What can hang from each mark
noba: sikeb somol
somol: dupop noba
dupop: somol tuto
sikeb: fipi
vonup: tovi tuto
tuto: dupop raro vonup
muzusod: tovi
fipi: sikeb
tovi: vonup
raro: tuto

Every row comes from one small tree of marks. Brackets hold a mark, then the marks that hang from it, in alphabetical order. Every link used is in the known rows. Which tree was each row made from?
Known rows
{muzusod {tovi vonup}}: [ -9.1   9.0  33.0  -2.9  -1.6 -22.5   2.2  19.0   8.3 -23.6  50.7   5.6
  22.5 -24.9  15.4 -24.2  10.1 -22.0  24.2  19.4  -1.6  -1.6 -18.1  -0.4]
{tuto {dupop {somol {noba sikeb}}} raro {vonup tovi}}: [  0.7  -3.9  -7.4   9.2  27.8  -0.9 -17.8  -3.4 -29.2  11.0 -21.9   7.2
 -14.3  11.0 -26.4  -2.0  -4.2   8.0 -44.9  -0.3  25.5   2.4  30.1  -8.6]
{somol {noba sikeb}}: [  2.3   3.3 -20.0   8.1   8.3  18.9 -19.0  15.8  -7.0  19.9  11.9 -25.4
   7.9  19.3  -7.9   4.9 -20.4   0.7  32.3  11.9 -11.6   7.2 -20.6  25.9]
{muzusod tovi}: [-10.6  12.8  19.5  -7.2  -9.8 -15.2   6.2  11.5  10.7  -1.9  33.0  -7.2
  15.0  -8.7  12.3 -14.6   8.1 -11.9  24.5  18.6  -7.3  -9.0 -20.0  11.2]
{somol dupop {noba {sikeb fipi}}}: [ 23.8 -15.9 -23.0   8.2 -18.1  21.8 -31.9  25.7   7.8  28.0   5.8 -17.7
  10.2  27.5 -10.9   9.6 -39.8   3.5  39.5   4.5  -6.6  19.2 -24.2  48.9]
{raro tuto}: [-18.3  14.8  11.6  -6.9  -2.8   6.6  -1.8  -8.5  20.4   7.0  11.1  -4.5
 -18.0   2.9  18.4  -8.8  15.6 -10.9  15.9  -2.9 -23.1 -17.9 -17.8  12.3]
{somol {dupop tuto} {noba sikeb}}: [  5.0 -26.5 -21.3  -7.9 -13.4  19.9 -21.3   6.1  13.8  23.7 -23.9 -28.0
  -5.0  14.8 -18.7  11.8 -23.0  16.5  37.4  -3.2   0.0  19.5   1.0  31.4]
{muzusod {tovi {vonup {tuto {dupop somol} raro}}}}: [  3.9   5.4  22.4  -1.0  -1.7 -25.9  31.4   1.3 -10.2 -46.8  15.0  28.0
   4.4 -29.6  23.9 -17.7  15.7 -19.6 -18.7   4.8   0.4  -3.7  18.2 -20.5]
{dupop {somol {noba sikeb}} {tuto vonup}}: [ -7.1  -1.7 -32.5  14.2  16.8  15.4 -15.5  -3.1   9.1  40.4 -20.5 -13.2
  -8.6  23.7 -19.5   7.6 -12.0   9.3   6.0  -0.9  -5.3   9.0  14.6 -16.6]
{sikeb fipi}: [  6.5  11.7  -6.2   4.8 -18.6  -0.1   3.7  17.8  20.2   9.0  33.3  -6.5
  17.4  20.5   7.4   6.9   0.8  -0.9  29.7   7.9 -12.5 -10.3 -40.5  20.6]
{noba sikeb}: [  5.8   9.1  -9.1  -7.5  -2.2  10.1  -6.9  14.1   5.4  10.7  26.3 -21.4
   6.5  12.8  -2.2   1.1  -3.8   6.7  35.1   7.9 -11.5   0.7 -25.8  11.9]
{muzusod {tovi {vonup {tuto dupop}}}}: [ -2.2  11.9  30.6  -7.5  -1.7 -19.4  31.5  20.0  -2.5 -60.2  42.2  25.2
  17.0 -34.8  25.9 -15.9  20.5 -20.3  -0.3  21.0  -0.8   6.5 -11.0 -11.2]
{fipi sikeb}: [  9.2  24.5  -4.5  -9.6  -4.5  15.2  -2.7   1.7  -5.7  26.7  33.8 -29.8
  26.1   2.3  13.7   5.4 -17.2  -1.3  40.1 -10.4 -15.4 -16.6 -26.4   3.0]
{vonup tovi {tuto {dupop somol} raro}}: [  9.9   6.4   6.0  -8.2 -10.3 -14.7  27.2 -15.7 -18.7 -20.8  -9.7  11.4
   5.4 -18.3   2.5   2.5  20.3  -2.7 -29.5  -1.8   7.3 -11.8  13.4 -17.6]
{noba somol}: [  3.2   1.1   5.8   2.8 -15.3  -2.9 -13.6   3.2   9.0   2.8  18.0 -18.8
   3.8   1.3  13.3   7.3 -19.0  -0.5  31.7   5.2 -14.5   5.9 -26.3  12.0]
{muzusod {tovi {vonup tuto}}}: [ -2.2  12.7  22.0 -11.6 -13.8 -17.8  31.4  17.7   6.3 -37.1  50.1   9.9
  28.0 -38.3  23.1 -26.1  14.4 -23.4  21.0  16.6 -16.4  -2.0 -16.9  -8.4]
{vonup tovi tuto}: [  7.0  12.8   8.6 -18.8 -22.2  -7.7  26.3   4.2  -3.8  -7.1  24.5  -8.0
  32.4 -26.3   2.7  -4.1  16.4  -2.0  10.1  12.3  -8.0 -10.1 -20.9  -6.3]
{vonup {tuto dupop}}: [  4.8  17.3  -0.5  -5.8  -3.5   6.0  30.6   1.4  -1.4 -30.2  13.9   4.2
   9.5  -5.1  22.9  15.3  12.5   1.2  11.5   4.0 -12.7  -4.2 -23.0   0.2]
{noba {somol {dupop {tuto raro vonup}}}}: [ -6.1 -32.5   4.5 -20.9 -31.2  -4.2   3.9 -20.1  29.2  -0.7 -36.3 -13.2
 -34.0   7.5  -3.1   1.1  -4.3  34.2   2.6 -38.2  -1.1   1.8  14.1   7.3]
{raro {tuto {dupop {somol {noba sikeb}}} vonup}}: [-12.2   8.3 -12.8  23.1  43.2  22.3 -31.4  -9.3  -4.9  23.4 -22.8  15.9
 -40.0  22.2   1.9   0.6  -8.3 -11.7 -22.5   0.9  -4.5   8.1  19.6  -7.0]
{muzusod {tovi {vonup {tuto dupop raro}}}}: [ -6.3   4.4  29.8 -16.5 -10.1 -23.0  42.9  10.2  -6.2 -68.3  25.1  23.8
   0.8 -31.2  23.5 -24.4  28.7  -9.3 -19.3  -0.6  -0.3  -4.0   0.0  -0.4]
{dupop {somol {noba sikeb}} {tuto raro {vonup tovi}}}: [ -9.3 -14.3 -18.1  -1.8   5.1  -0.7  -5.1  -5.5  -5.6  31.4 -34.6  -9.6
 -16.2   9.0 -40.5 -10.4   7.7  19.0 -32.1  -9.9  18.5  -0.6  37.8 -12.1]

Write each row's tree
[ 12.3   5.9 -21.2  25.7  29.0  13.5 -32.5   6.8 -18.5  16.5  -5.4  -4.0
  -2.3  19.4  -1.4  19.3 -27.0  -7.8  10.5  17.3   2.5  16.0   3.8   6.7] -> {tuto {dupop {somol {noba sikeb}}}}
[-20.0  10.0  11.6  15.8  36.5  -0.8 -22.8 -15.7 -13.5  17.1 -21.6  25.9
 -21.0  -7.7  -1.7  -7.9   9.1 -20.7 -46.9   5.2  12.4  -4.6  22.6 -17.4] -> {raro {tuto {dupop {somol noba}} {vonup tovi}}}
[ -6.6   0.1 -17.7  17.7   4.8   3.7 -11.5  -6.7   9.7  29.5 -18.5 -14.9
   6.3   8.7  -1.1  16.5 -13.8   0.0  20.5   5.0  -5.4  -3.1   5.7  -1.7] -> {dupop {somol noba} tuto}
[ 13.2  -3.0 -14.1  14.7  17.0   7.7   6.8   3.6 -26.5 -29.5  -5.0  10.3
  -3.1  -2.4   4.6   0.2 -14.3  -8.5 -11.8  -1.3  -5.1  14.0  19.1  -6.0] -> {tovi {vonup {tuto {dupop {somol {noba sikeb}}} raro}}}
[ 19.5   3.6 -35.3  30.7   1.6  14.4 -30.8  22.5  -3.7  42.0  11.1 -10.7
  15.7  29.9  -9.0   9.9 -35.0  -7.8  23.4  19.7 -11.4  12.8 -16.2  17.7] -> {dupop {somol {noba {sikeb fipi}}}}
[-24.3  11.6  29.7 -11.7  15.8  -5.8   3.0  -9.9   3.8 -12.7   0.3  23.6
 -27.1  -9.8   2.6 -17.0  38.2  -5.2 -37.8  -1.0  12.9 -13.2  -1.2 -12.9] -> {raro {tuto dupop {vonup tovi}}}
[  8.9 -37.3 -26.8 -10.5 -34.4  17.4  -6.4  15.2  19.8  14.9 -29.9 -17.8
 -19.2  32.9 -26.9   1.3 -16.6  30.5  13.6 -16.9   1.1  11.0   2.9  54.1] -> {somol {dupop {tuto raro}} {noba {sikeb fipi}}}
[  5.9   5.5   7.6   3.3   7.5  -9.4  27.7 -10.0  -9.3 -42.1  10.3  19.5
   3.6 -15.2  22.9   2.7   8.1 -10.0  -9.9 -10.2  -5.2  -6.7   7.0 -25.0] -> {tovi {vonup {tuto {dupop somol} raro}}}
[-15.4  -7.6   4.5 -12.3  -5.6 -19.0  16.8 -22.2  13.0  17.1 -21.8  -2.1
  -9.2  -2.8 -22.5 -10.9  30.8  18.2 -31.2 -16.3  17.1 -22.0  26.0 -30.4] -> {dupop somol {tuto raro {vonup tovi}}}
[-10.5 -22.7   5.9 -12.8  -8.7   2.2  -7.7  -7.3  11.8  21.7 -24.5  -8.1
   3.0  -7.4 -22.3   2.4   1.7  15.2  -0.6  -8.8  18.6   1.7  12.2   4.7] -> {somol {dupop {tuto {vonup tovi}}} noba}
[ -4.2  12.8  -5.0  31.8  39.2   8.4 -17.5 -12.9 -10.2  14.9 -12.2  10.0
   0.4  19.0   8.4  20.8 -15.6  -6.1  -8.1   2.5   3.3  -2.4   4.3 -14.5] -> {tuto {dupop {somol noba}} vonup}
[  4.6   0.1  -4.5   8.9   3.5  -9.0  14.3 -11.1 -31.9 -13.4 -23.1   8.8
   7.9 -12.5  -2.9   5.6   0.5  -4.0 -33.6   2.2   8.4  -5.1  20.0  -1.2] -> {vonup tovi {tuto {dupop {somol noba}} raro}}
[ -9.8   1.1   3.8  -5.2   0.9 -13.1   4.8 -13.7  14.6  28.3  -5.9  -0.8
   7.0  -8.6 -17.7  -1.1  23.6   5.1 -11.5   1.4  14.1  -9.8  11.9 -39.5] -> {dupop somol {tuto {vonup tovi}}}
[ -0.9   5.3   9.3 -25.7 -28.5 -12.6  38.8  -4.7  -6.8 -18.3   8.2 -10.1
  15.2 -21.5  -3.9 -11.2  25.3   9.4  -6.4  -7.1  -6.9 -19.5  -6.7   4.1] -> {vonup tovi {tuto raro}}
[-15.1  14.6  22.2   0.1  24.9  -6.0 -12.7 -18.0  -1.2  10.8  -7.6  25.7
 -21.4 -12.2   4.6 -11.2  28.8 -16.6 -42.1   2.3  13.3 -11.6  17.4 -32.0] -> {raro {tuto {dupop somol} {vonup tovi}}}
[ -8.4 -35.2  -8.2 -27.1 -13.8   6.9  -5.1  -5.3   2.0  17.5 -39.3 -14.8
 -20.5   7.1 -43.8 -12.9   1.1  30.6 -19.1 -23.6  22.7   7.8  27.2  13.6] -> {somol {dupop {tuto raro {vonup tovi}}} {noba sikeb}}
[  3.8   1.9  -0.9  19.8  17.3  -3.1  14.7  -8.4 -21.4 -36.5  -6.5  18.8
   3.8  -9.7  18.9   6.2  -8.6 -14.7 -14.0  -5.7  -6.7   0.9  16.5  -8.0] -> {tovi {vonup {tuto {dupop {somol noba}} raro}}}
[ -7.3  11.6  23.0  -8.7  14.2  -9.8   5.7   1.1  -4.5 -11.4  12.7  13.3
   4.6  -6.4  -3.4   0.7  26.2   2.3 -22.6   4.2  22.2  -7.5  -7.9 -17.7] -> {tuto dupop {vonup tovi}}
[ 10.3  13.4 -15.0  22.8  15.7  10.3   4.1  -6.6 -17.5  -3.0 -10.3   7.1
  13.5   1.6  21.5  27.1 -18.3 -13.0   6.8   9.9 -13.7   2.9  -1.6  -4.8] -> {vonup {tuto {dupop {somol noba}}}}
[-17.5 -26.3  -6.4 -10.0  -8.4   9.0   6.5 -22.1  19.8  10.3 -42.5 -11.6
 -22.4  18.0 -12.5   2.7  -4.6  30.4   1.0 -38.0   0.7  -8.5  19.0  20.0] -> {somol {dupop {tuto raro vonup}} noba}
[  5.7  12.3  15.1  -2.3   5.7  -2.8  26.4   8.4  -1.3 -53.2  31.6  15.4
  15.7 -19.8  26.4   5.5  14.5 -11.3  10.4   5.9  -8.5   2.0 -21.9 -13.7] -> {tovi {vonup {tuto dupop}}}
[-12.7   9.0   0.1  25.2  29.3   9.1 -26.2 -15.4  -5.4  10.4 -20.6  12.9
 -23.5   8.8  18.5   6.6  -9.6 -24.9  -8.5   8.0  -9.6  -2.3   8.2   7.9] -> {raro {tuto {dupop {somol noba}}}}
[ -2.7 -30.2  14.7 -23.0 -28.9  -8.2 -11.8  -5.5  21.4  11.4 -17.9  -9.4
  -7.6 -18.3 -14.3  -0.9   1.2  19.5   0.6 -10.6  15.8  15.5   9.0 -11.1] -> {noba {somol {dupop {tuto {vonup tovi}}}}}
[-13.8   5.9  18.0 -18.3  -5.6 -15.1  16.1 -12.0  -0.5  -1.0   8.6  -3.7
   2.5  -2.4 -14.0 -17.4  25.5  14.7 -20.2 -16.9  10.6 -26.5   0.0  -7.2] -> {tuto raro {vonup tovi}}
[ 33.7 -23.6 -15.1  -3.4 -37.6  12.7 -34.5  26.1  15.6  15.2  13.0 -19.3
  -1.4  16.6  -3.3   8.4 -39.0   8.9  40.6   4.5  -8.5  31.4 -27.1  34.9] -> {noba {sikeb fipi} {somol dupop}}
[ 22.5   0.8 -39.2  20.1  -4.8  14.3  10.5  16.1 -15.0  -6.2 -15.3   8.8
  -8.5  26.8  -1.0  11.6 -17.6   5.3 -15.6   2.2 -10.3  10.6   5.3  19.8] -> {vonup {tuto {dupop {somol {noba {sikeb fipi}}}} raro}}
[ 23.1 -21.0  -7.0 -12.4 -24.4  11.2 -34.9   7.9   9.3  14.0   5.2 -29.0
  -5.5   3.3  -1.1   8.0 -36.9   7.3  44.0   2.0  -9.6  28.5 -14.0  22.6] -> {noba sikeb {somol dupop}}
[ -1.1  13.9  13.0   6.9  22.3 -12.4  -7.0 -11.6  -8.6   8.3   4.4  18.1
  10.0  -6.1  -3.4   5.8  13.4  -8.0 -26.9   7.9  21.7  -8.0   5.5 -37.0] -> {tuto {dupop somol} {vonup tovi}}
